What can hang from each mark:
gukev: bozu luvukig nusiv puge votaka
puge: sutom
votaka: gukev nusiv sutom
luvukig: bozu gukev sutom
bozu: nusiv votaka
sutom: bozu nusiv
nusiv: gukev votaka

(in the rows, 128 means zero)
Known rows, with every way that one mark hangs from another:
{gukev luvukig}: [110 156 141 153 112 151 106 139 119 108 101 167 131 137 149 106 118 109
  94 125 156 139 142 136 136]
{sutom {bozu votaka} nusiv}: [109 117 115 158 126 186  45 156 165 150 123  97 173  88 129 148 126  45
  91 105 134 145 122 120 157]
{puge {sutom {nusiv {gukev bozu luvukig} votaka}}}: [132 118 142 136 132 155  65 136 102 143 113 125 140 123 171 123 122 106
  99  79  92 143  74 143 124]
{bozu {nusiv {votaka {gukev luvukig puge} sutom}}}: [137 181 109 162 106 160  75 128 126 109 105 170  94 130 142 131 145 142
  96 116  90 132  85 143 140]
{bozu {votaka {gukev luvukig nusiv} sutom}}: [100 142 116 162 108 157 107 148 162  83 106 184 108 114 123 112 133 135
  97 111 193 155 171 148 142]
{luvukig bozu {gukev nusiv}}: [ 74 184 125 175 110 121 149  50 112 178 144 229 153 113 147  94 119  39
 103 152 131 160  40 117 148]
{bozu {votaka nusiv}}: [125 152 101 159 117 148  92 142 161 118 115 126 121  95 120 130 129 108
  97 126 123 139 138 139 146]
{bozu {votaka nusiv sutom}}: [116 170 108 160 118 135  70 142 175 120 122 154 103 103 113 125 132 138
 105 123 132 139 138 132 141]
{bozu {nusiv votaka}}: [143 183 106 168 118 163  75 122 116 144 112 141 107 123 151 147 138  99
  93 119  64 134  70 141 147]
{gukev {bozu votaka} nusiv}: [115 135 102 167 130 129 136 144 139 111 101 117 149 117 136  84 124 144
 112 115 176 133 160 120 128]
{bozu nusiv {votaka {gukev luvukig puge} sutom}}: [127 150 116 170 109 175 100 132 177  56  94 173  97 112 118 142 144 151
  93 110 158 132 121 165 136]
{puge sutom}: [111 134 138 148 128 130  86 131 117 121 137 100 124 123 160 150 103 104
  93 105 131 142 107 147 139]
{gukev puge}: [126 130  92 159 108 127 109 148 110 115 114 117 123 116 154 121 114 134
 103 122 143 115 100 134 151]
{gukev nusiv}: [ 96 143  93 159 116 132 117 158 114 130 116 158 133 123 141 106 108  91
  99 129 156 144 138 122 145]
{sutom {bozu {nusiv {gukev puge}} votaka}}: [114 135 111 165 115 177  75 104 165 123 131 113 150  99 142 163 132  83
  84 128 105 134 119 148 152]
{sutom {bozu nusiv votaka}}: [109 151 118 169 118 175  74 111 179 120 135  97 147 101 130 169 128  78
  84 132 117 138 135 139 156]
{sutom {nusiv {gukev puge votaka}}}: [136 116  94 154 135 161  61 177  77 166  91 168 166 108 163 115 127  64
 100  91 132 139  65 138 140]
{luvukig {gukev nusiv} sutom}: [116 169 114 159 114 101 137  80 114 191 129 155 182 110 148 114 118  82
  87 146 148 160  53  96 154]
{votaka {nusiv gukev}}: [119 168 103 147 113 137  51 144  97 165 116 177 139 112 146 108 132  89
 101 138  89 140 118 127 134]
{luvukig bozu}: [100 162 145 172 118 143 106  84 109 166 136 158 143 117 157 122 114  56
 106 127 124 148  86 125 153]
{gukev bozu {luvukig sutom} puge votaka}: [166 140 121 145 138  89 172 124 130  75  76  80 198 141 147  77 115 228
 104 107 184 111 129 108 122]
{puge {sutom {bozu votaka}}}: [100 123 139 146 125 144  84 112 164 107 153  66 139 109 146 167 105 102
  86 109 127 144 132 146 147]
{votaka {gukev {luvukig bozu} puge} nusiv sutom}: [ 99 177 121 141  87 119  77 136 149  81 112 212 111 126 110  78 136 179
 112 137 150 132 145 114 127]
{bozu {nusiv gukev votaka}}: [144 172 107 164 118 174  63 111  89 167 110 175 114 122 170 143 146  84
  92 116  48 141  57 155 142]
{bozu nusiv {votaka gukev}}: [133 147 109 178 116 191  93 135 148  93 101 141 119  98 130 161 145  87
  84 113 145 145 116 169 148]
{puge {sutom {bozu {votaka gukev}} nusiv}}: [106 103 135 143 127 167  60 144 157 115 136  75 156  99 141 163 113  75
  86  90 136 150 118 141 145]
{gukev bozu luvukig}: [124 161 151 158 124 135 110 129 113 107  88 138 155 145 155  75 128 154
 109 119 173 125 156 121 116]

Rows:
[ 84 139 115 166 108 117 189  38 161 120 145 187 138  98 136 110 112  90
 101 133 126 145  28 139 145] -> {luvukig {bozu votaka} {gukev nusiv {puge sutom}}}
[126 137 143 148 114 154  88 109  83 168 103 180 161 128 180 114 127  86
  90 119 129 153 109 139 138] -> {nusiv {gukev {luvukig sutom}}}
[132 144 154 158 118 134 123  48 153 183 132 114 181  94 142 137 120  81
  95 124  99 156  74 108 156] -> {luvukig {bozu {votaka {nusiv gukev}}} sutom}
[145 124  99 139 135  80 209 137 145  54  72  99 201 145 132  55 104 235
 104 113 195 115 150  98 116] -> {gukev bozu {luvukig sutom} nusiv puge votaka}
[ 99 227 133 184 133 119 121  40 123 170 137 244 149 120 141 120 131  59
 101 142 118 157   7 130 142] -> {luvukig {bozu nusiv} {gukev {votaka sutom}}}
[117 139 114 168 118 169  61 163 143 123 107 164 117  98 129 131 142 104
 101  96 181 155 131 146 149] -> {bozu {votaka gukev {sutom nusiv}}}
[116 138 137 157 102 147 153  93 146  73 101 165 130 132 141 108 113 134
 100 125 123 114  86 139 134] -> {gukev {luvukig {bozu nusiv}} puge}
[106 130 139 151 127 154  82 107 173  98 147  72 135 109 141 179 109  99
  82 110 111 140 117 151 143] -> {puge {sutom {bozu nusiv votaka}}}
[123 146  98 138 110 125  67 140 108 137 120 153 133 111 147 112 124 120
 101 130  84 128 104 133 130] -> {votaka {nusiv {gukev {puge sutom}}}}
[113 126  76 141 120 108 195 166 144  34  85 165 149 140 126  76  97 178
  95 120 179 124 149 133 129] -> {gukev luvukig nusiv puge votaka}
[ 94 182  73 161 120  88 136 113 131 128 132 202 148 120 133  93 118 129
  99 144 163 142  72 119 144] -> {luvukig {gukev nusiv puge {votaka {sutom bozu}}}}
[129 129 118 151 137 172  59 173  81 164  84 193 170 118 161 107 129  51
  97  92 138 151  87 138 133] -> {sutom {nusiv {gukev luvukig votaka}}}
[104 158  76 155 124  91 162 113 117 112 127 176 149 118 142 104 109 120
  93 132 154 142  56 136 140] -> {luvukig {gukev nusiv {puge sutom} votaka}}
[153 126 139 146 114 107 151 111 130  92  83  80 176 137 153  79 119 214
 108 115 169 104 123 104 122] -> {gukev bozu {luvukig sutom} puge}
[124 143 120 135 104 130 153 119 141 118 101 143 145 137 141  91 113 145
  90 122 114 149 132 104 140] -> {gukev {luvukig sutom} {nusiv votaka}}
[144 135 121 147 126 176  50 152  77 183  85 173 153 121 171  89 147  87
 108  87  89 142  73 127 128] -> {sutom {nusiv {gukev bozu luvukig} votaka}}
[ 93 106 108 138  92 144 133 152 131  49 111 137 141 125 138 105 114 142
  88 120 183 139 167 140 137] -> {votaka {gukev luvukig nusiv {puge {sutom bozu}}}}
[120 121  81 158 118 101 150 152 119  94  98 105 149 127 144  68 113 186
 118 122 170 105 134 109 125] -> {gukev bozu nusiv puge}
[140 120 129 141 102 122 146 120 138  92  96 109 152 129 147 110 108 170
  92 121 151 119 111 119 142] -> {gukev {luvukig sutom} puge}
[112 122 124 145  95 158 106 140 127  57 110 127 136 123 145 128 124 136
  86 116 165 134 141 152 138] -> {votaka {gukev luvukig {puge {sutom {bozu nusiv}}}}}
[110 163 116 163 125 163  56 114 129 148 134 131 167 116 152 155 127  64
  84 134 108 143 119 136 149] -> {sutom {bozu {nusiv {gukev votaka}}}}
[146 163 156 163 119 147 109  32 115 207 129 131 171 113 168 148 127  70
  93 119  55 154  24 113 156] -> {luvukig {bozu {nusiv gukev votaka}} sutom}
[102 131 134 141 122 139  78 116 171 105 152  68 139 106 137 162 106 109
  87 115 114 142 136 139 143] -> {puge {sutom {bozu {votaka nusiv}}}}
[117 152 129 156 127 139  39 157 107 156  99 201 129 129 152  93 132 130
 117  98 152 133  94 121 126] -> {votaka {sutom {nusiv {gukev bozu luvukig puge}}}}
[ 92 203 114 146 112 110  18 140 166 145 145 157 124 119 111 114 126 137
 108 147 110 134 151  93 139] -> {votaka nusiv {sutom bozu}}
[108 178 117 151 145  94 148 155 140  72  83 185 160 160 126  45 116 203
 114 114 206 136 182 108 105] -> {gukev bozu luvukig nusiv {votaka sutom}}
[132 113 129 141 100 133 145 107 171  83 107  86 163 119 138 122 109 167
  87 124 148 120 128 118 147] -> {gukev {luvukig {sutom {bozu votaka}}} puge}
[120 123 129 143 124 136 132  97  97 110 109 183 156 131 174 109 113 118
  95 105 122 140  87 162 129] -> {nusiv {gukev {luvukig bozu} {puge sutom} votaka}}
[120 125 148 142 105 139 157  77 157  57 114 136 116 134 147 122 107 157
  97 109  89 116  68 148 128] -> {gukev {luvukig {bozu {nusiv votaka}}} {puge sutom}}
